Each row was made from one walk, in order. Every step used is in the known rows, and no mark comes twice. Write each row's walk.
Known rows
sifopem/nuzul/buda/livez/mato/nunor/boriz: [  1 -11 -21  39  16 -12   1  -8   0 -10  18  14   5 -14  17  25  45  12
 -10  11  -2  12   5]
sifopem/nuzul/buda: [ -6  -7 -30  16 -10 -18  -4 -14 -11 -16  -2   9  -7  -1  11  17  19  -1
 -12   0  -5 -14  11]
boriz/reru/sifopem/nuzul/buda/livez/mato: [-18  -7  -7  16  -1 -31   1  -9  13  -9   4  15  19  -3  25  56  16  17
   2 -11   2  32  17]
livez/mato/nunor: [-13  -2 -19  28  14 -27   3  -9  -9   9 -14   0   8   1   2  10  51   0
  -9   0 -14   0   7]
mato/livez/sifopem/nuzul: [ -7   5 -24  27   9 -17   3  14 -28  -2   3   5   8   8  25  15  18  15
  -4 -12 -12   1  15]
mato/nunor/boriz/reru/sifopem/nuzul: [-20  -9 -11  26   5 -21 -11   4   2   3  -1  13  25   2  -1  28  43  11
  -5  15 -14   3  15]
mato/livez/boriz: [-12   4 -21  19  -2 -10   9  -4 -13   3  -4   6   3  10  10   5  19  21
 -13  -7 -18  -1   9]
mato/livez/boriz/reru/sifopem/nuzul: [-19  11  -6  25  -2 -12   5   4  -4   4  -3  23  25  13  24  35  16  31
  -4 -16 -10   9  24]
nuzul/buda: [-10  -9 -32   0  -9 -27   2 -23  -1  -9  -4  -8 -18   2  -3  17  16  -2
 -14   9  -8 -10  -1]
boriz/reru/sifopem/nuzul: [-26  -7 -12   9 -16 -34  -8   0  -3  -6 -14  13  22   7  10  35  14   9
  -1 -11 -10   7  20]
boriz/nuzul/sifopem: [  0  -5 -21  10 -19 -25 -10   0 -22   4  -6  -3  14  21  -5  15  19   6
  -1  -9 -11  -4  -2]
reru/sifopem/nuzul/buda/livez/mato/nunor: [-12  -1 -19  33  17 -26   5  -2  -4 -12   4  13  17  -5  22  52  40  10
  -3  -3   3  22   9]
mato/nunor/sifopem/nuzul/buda/livez: [ -8 -13 -22  32   7  -9  -3  -1  -8 -10  10   9  -1  -9   8  12  43   0
   8  -1 -11  14   6]
mato/livez/sifopem: [-10   3 -25  15   9 -24   8   8 -22   4   1  -8   2  11  14  14  17  13
  -6  -5 -16   3   7]
boriz/reru: [-23 -13 -15  -3 -21 -32  -4 -14   5   0 -15   0   0   8  -3  11  16   3
  -9  -6 -17  -1  11]
buda/livez: [-15 -20 -30   5 -15 -30   7  -8 -12 -16  -6  -5  -7  -7  -1   9  22   2
 -12 -10 -17  20  -3]
mato/livez/sifopem/nuzul/buda: [ -1   7 -24  24  13 -14   6   6 -16  -3  12   3   1   8  28  25  16  18
  -7  -4  -5  -3  12]
sifopem/nuzul/buda/livez/boriz: [ -4 -10 -26  21  -7 -13   8 -14  -7 -26  12  19  -6  -9  19  21  19   8
 -11 -13  -5   2   7]
buda/livez/mato/nunor: [-11 -11 -19  26  11 -27  10  -7  -5  -2  -4   2   3  -9   8  16  50   5
  -9  -8 -13  25   0]
nuzul/buda/livez/boriz/reru: [-12 -14 -17   1 -12 -23  14 -24  19 -16  12   9 -12  -4  10  25  15  13
 -11  -8  -7  11  -2]
mato/nunor/boriz/nuzul: [ -1  -8 -16  23   1 -19 -11  -5 -11   4  -4   4  14   5 -16   6  41   6
 -15  19 -17  -2   2]
nunor/boriz/nuzul: [  0 -16 -21  10 -12 -24 -10  -5 -17  -4  -4   1  14   3 -15   7  11   8
 -13  17 -17   4   4]
mato/nunor/boriz/reru: [-16 -15 -13  15   0 -21  -8  -8   9   7  -2   2   7   2 -11   7  45   5
 -11  20 -21  -3   3]

Write each row's walk
[ -7 -14 -19  24  18 -20   8 -13   5  -3  12  -2  -5 -11   8  22  39   6
   7   5  -6  29  -3]
nuzul/buda/livez/mato/nunor/sifopem
[ -1  -5 -21  35  11 -16   4 -10  -1 -12   7  15   1 -10  22  27  45   7
 -10  -6   0  10   8]
sifopem/nuzul/buda/livez/mato/nunor
[ -7 -17 -31   2 -10 -25   9 -21   3 -19   5  -6 -19  -6   2  21  17   3
 -14   2  -7  14  -8]
nuzul/buda/livez
[ -1  -8 -19  14 -14 -20   8   0 -16 -11   8   9  12   7   6  17  21  15
  -1 -22 -12  15  -7]
buda/livez/boriz/nuzul/sifopem
[-15  -9 -19  35   3 -11 -11   7 -21  -1  -6   9   9  -3  -1  -2  46  -4
   9  -2 -19  -1  14]
mato/nunor/sifopem/nuzul
[ -7 -15 -31   2   3 -34  14 -10  -4 -22  15  -9 -17  -8  11  26  15   2
  -5  -2  -6  11  -9]
nuzul/buda/livez/sifopem
[-11 -15 -29  17  -1 -30   8  11 -25 -26   7   6   3 -10  19  15  20   3
  -1 -22 -14  15   4]
buda/livez/sifopem/nuzul
[-14 -17 -29   6   0 -37  13   4 -19 -19   5  -7  -4  -6   8  14  19   1
  -2 -14 -17  17  -6]
buda/livez/sifopem
[ -5  -5 -30  15   5 -27   2  -1 -18 -18  10   4  -4  -1  19  22  16  -1
  -2  -5  -5 -15   8]
livez/sifopem/nuzul/buda
[  5  -5 -20   1 -15 -27  -6 -22  -5  -6  -6   1   0   9  -3  23   7   5
 -16   3  -3  -2   4]
boriz/nuzul/buda
[  5 -10 -14  34  14 -20   1   5  -7   6  13   2  22   0   3  24  50  17
   2   3  -9  30  -7]
buda/livez/mato/nunor/boriz/nuzul/sifopem
[  7  11 -12  17  -2  -7   6 -14  -5   3   4  11   6  15  13  23  10  27
 -16  -5  -5   2   9]
mato/livez/boriz/nuzul/buda
[  7 -13 -22   7  -8 -22  -8 -16  -5  -6   7  -1   4   2 -12  17   8   9
 -15  25  -9   1  -1]
nunor/boriz/nuzul/buda
[-20   0 -10  11  -9 -24   4 -12   6 -13   3  24  13   4  16  40  12  13
  -1 -10  -4  -4  16]
livez/boriz/reru/sifopem/nuzul/buda
[-13 -17 -12  20  -9 -10   2  -5   3 -16  17  21   3 -10  17  17  12  11
  17 -13 -11  19  13]
nunor/sifopem/nuzul/buda/livez/boriz/reru
[-19 -22 -18   3 -15 -26  -7 -10   6   1  -2  -1   5   0 -12   7  16   8
  -9  18 -22   3   5]
nunor/boriz/reru
[  3   0 -17   8 -11 -20   4 -20  -6 -11   0  15   2   8   2  18   9   9
 -14  -5  -6 -10   4]
livez/boriz/nuzul/buda
[ -9 -16 -21  30  16 -22   7  -4  -3  -2   6   2   8 -13   1  13  50   9
  -7   9 -16  28  -3]
buda/livez/mato/nunor/boriz
[-10 -13 -16  40  13 -16   3   6 -14  -4   3  12  15 -14  16  12  47   6
  11 -13 -13  33  11]
buda/livez/mato/nunor/sifopem/nuzul
